Each row comes from the steps of one walk. Every step used is in the known rows, and no mark comes twice. Write the walk behind each row, first mark first.
Known rows:
lare/gizemob/bogi/zupiz: [ -8 -34   1 -24 -12  19  19 -33  12  12  46   8 -22  -1 -39  41 -19  13
  31  16]
bogi/lare/pizuf: [  9 -18  20 -33 -16  42   1 -30   4   6  38 -27 -36   4  -1  19 -14  31
  18   9]
zupiz/bogi/gizemob: [ -2  -6  30 -25 -13  22   5 -37   1   0  20 -28 -19  25   1  37   6  47
  -1  23]
bogi/lare/gizemob: [ 13 -24  21 -31 -17  32  28 -22  11 -16  30 -17 -27  -6 -15  38  -1  17
  24   3]
puzad/gipog: [-18 -25  17 -12 -28  41 -14 -27   4   5  56 -25 -14 -16 -28  50  12  25
  28  25]
puzad/gipog/zupiz/bogi: [-12 -36  35 -12 -17  62 -21 -46   7  14  74 -40  -1  26 -18  47  13  48
   3  42]
pizuf/puzad: [ -7 -29   3 -13 -34  14  10 -44  -4   0  17  -8 -24 -24 -35  33  -1  11
   2  16]
pizuf/lare/bogi/gizemob: [ 21  -7  -1 -50  14  -2  25 -18 -27   4   8 -28 -25  -6 -19  51   3  33
   5  35]
gizemob/bogi/lare/pizuf/puzad: [-10 -26  17 -28 -27  29  12 -27   2   7  26  -3 -41   5 -17  17 -25  10
  26  27]
gipog/zupiz/bogi/pizuf/puzad: [  0 -38  38 -17 -23  40   3 -28   8  21  29 -46 -20  42 -18  38  -1  40
 -19  25]
gizemob/bogi/pizuf: [-17  -9  34 -20 -16  20 -13   4   9   9  42 -12 -40  17 -30  36   6  21
  31  21]
bogi/lare: [  3  -3  19 -19 -18  27   3 -24  -6  -9  34 -26 -25  -4 -16  18  -1  29
  29  16]
lare/bogi/pizuf/puzad/gipog: [-16 -36  22 -20 -17  56  -8  -5   2  24  26 -39 -22 -10 -35  55  -9   2
  22  30]
lare/bogi/pizuf: [  6 -18  23 -28   2  39  -8  -8  -3  14  28 -34 -30   1 -28  36  -3  17
  17  15]
pizuf/puzad/gipog/zupiz/bogi: [-16 -47  27  -7 -30  56  -6 -53   5  17  53 -35  -2  17 -23  50   3  35
  -6  44]
gipog/zupiz/bogi/gizemob: [ 15 -17  33 -32 -18  24   4 -47   3  11  43 -31 -10  42   1  35   4  67
 -18  30]
zupiz/bogi/pizuf/lare: [ -6  -9  32 -26  11  25  11   0  -7  10  13 -59 -32  38 -11  51  25  35
   7  29]
gipog/puzad: [ -3  -9  16   2 -28  27 -11 -28 -29   1  42  -5 -25  -8 -20  34  13  48
   9  16]
puzad/gipog/zupiz/bogi/gizemob: [ -1 -24  39 -27 -22  48  -6 -36   8  16  62 -43  -1  39   1  52   5  68
  -2  42]
puzad/gipog/zupiz: [ -5 -34  19 -18 -29  44 -16 -38   7  14  79 -29  -7  -1 -30  50   7  44
  11  33]
gizemob/bogi: [-15 -11  16 -15 -20  13 -12 -29  -4  -4  47   5 -30  -7 -39  30   9  15
  28  28]
puzad/gipog/zupiz/bogi/pizuf/lare: [ -9 -27  40 -28   3  50  -2   2   2  28  55 -71 -13  51 -12  67  23  55
   5  47]
gizemob/bogi/lare/pizuf/puzad/gipog: [-28 -31  24 -23 -33  57   1 -19   8  14  45 -13 -34   3 -15  36 -23   9
  41  39]
gipog/zupiz: [ 14 -28  11 -23 -24  19  -5 -45  -1   6  59 -17 -16   1 -30  35   4  46
  -6  20]

Which walk is each row?
[-12   1  22 -18 -16  20  -3 -15  -6 -11  43  -8 -30   5 -25  17  -2  20
  45  33]
gizemob/bogi/lare
[  0 -29  15 -24 -10  33   4 -14  -5  16   8 -29 -31  -9 -34  37 -13   3
   7  18]
lare/bogi/pizuf/puzad
[ -3 -61  12 -28 -39  54  -2 -49  14  30  61 -22 -16  -3 -22  53 -18  35
 -10  27]
lare/pizuf/puzad/gipog/zupiz
[  1 -10  17 -31  -1   7  15   9  -7  10  18 -45 -37  10 -23  54  19  32
  15  16]
bogi/pizuf/lare
[ -6 -28  35 -31 -13  25  12   7  24   1  37  -4 -42  13 -33  54   6  11
  28   9]
lare/gizemob/bogi/pizuf
[ -8 -45  29 -19 -41  47  -5  -8  15  28  52 -44 -17  13 -27  57  -5  36
   6  26]
bogi/pizuf/puzad/gipog/zupiz
[  8 -21  35 -34  10  26   8  -7  -6  19  35 -61 -22  56 -11  50  20  58
  -9  35]
gipog/zupiz/bogi/pizuf/lare
[  5 -20 -22 -30  23  14  16 -32 -30  23  21 -31 -12 -12 -37  38 -15  22
  18  35]
pizuf/lare/bogi/zupiz
[-10 -40  29 -27 -25  20  26   1  21   4  16   1 -42   6 -38  55  -4  -3
  19  11]
lare/gizemob/bogi/pizuf/puzad
[ -2 -26   7 -40   3  -4  34 -14  -4 -11  30   4 -37  -7 -42  62  22   6
  23  30]
pizuf/lare/gizemob/bogi
[ -6 -30  17 -28 -16  16  15 -25  12 -11  44  14 -32 -10 -40  47   9   5
  22  18]
lare/gizemob/bogi
[-11 -59  30 -22 -27  72  -5 -57  15  31  56 -35 -12  24 -10  50  -9  37
 -16  38]
lare/pizuf/puzad/gipog/zupiz/bogi
[ -6 -26  21 -16 -34  21   7 -10   7  13  11 -29 -34   0 -27  41  -3  15
   7   6]
bogi/pizuf/puzad
[ 13 -27  20 -43   1  12  40  12   7   2  14 -35 -39   9 -23  71  19  21
  10   5]
bogi/pizuf/lare/gizemob
[ -7 -46  12 -13 -41  39  -2 -42   4  18  56 -23  -6 -10 -36  54  -2  31
   1  33]
pizuf/puzad/gipog/zupiz
[ 10 -40  29 -28 -18  54  12 -53   4  17  34 -38 -22  38   2  20 -23  42
 -15  28]
gipog/zupiz/bogi/lare/pizuf/puzad
[ -2 -36  44 -30 -11  84 -13 -37  14  23  74 -55 -11  44  11  35 -10  56
   9  40]
puzad/gipog/zupiz/bogi/lare/pizuf
[ -7 -12  26 -32 -13  36  -2 -22   3   4  48  -7 -42  12 -12  17 -15  23
  33  27]
gizemob/bogi/lare/pizuf
[ -6 -36  33 -23 -35  44   8 -43   9  19  41 -38  -2  31  -5  55  -5  53
 -11  44]
pizuf/puzad/gipog/zupiz/bogi/gizemob
[ -1 -42   5 -26 -32  30   9 -51   5  15  21  -9 -35 -16 -21  34 -14  12
  -9   8]
lare/pizuf/puzad
[-14 -31  52 -16 -14  69 -21 -11  17  26  69 -59 -11  49 -11  55  10  54
   7  35]
puzad/gipog/zupiz/bogi/pizuf
[  5 -21  36 -24  -5  46  23 -31   8 -16  27 -29 -20  20  -5  34   5  22
  17  15]
zupiz/bogi/lare/gizemob
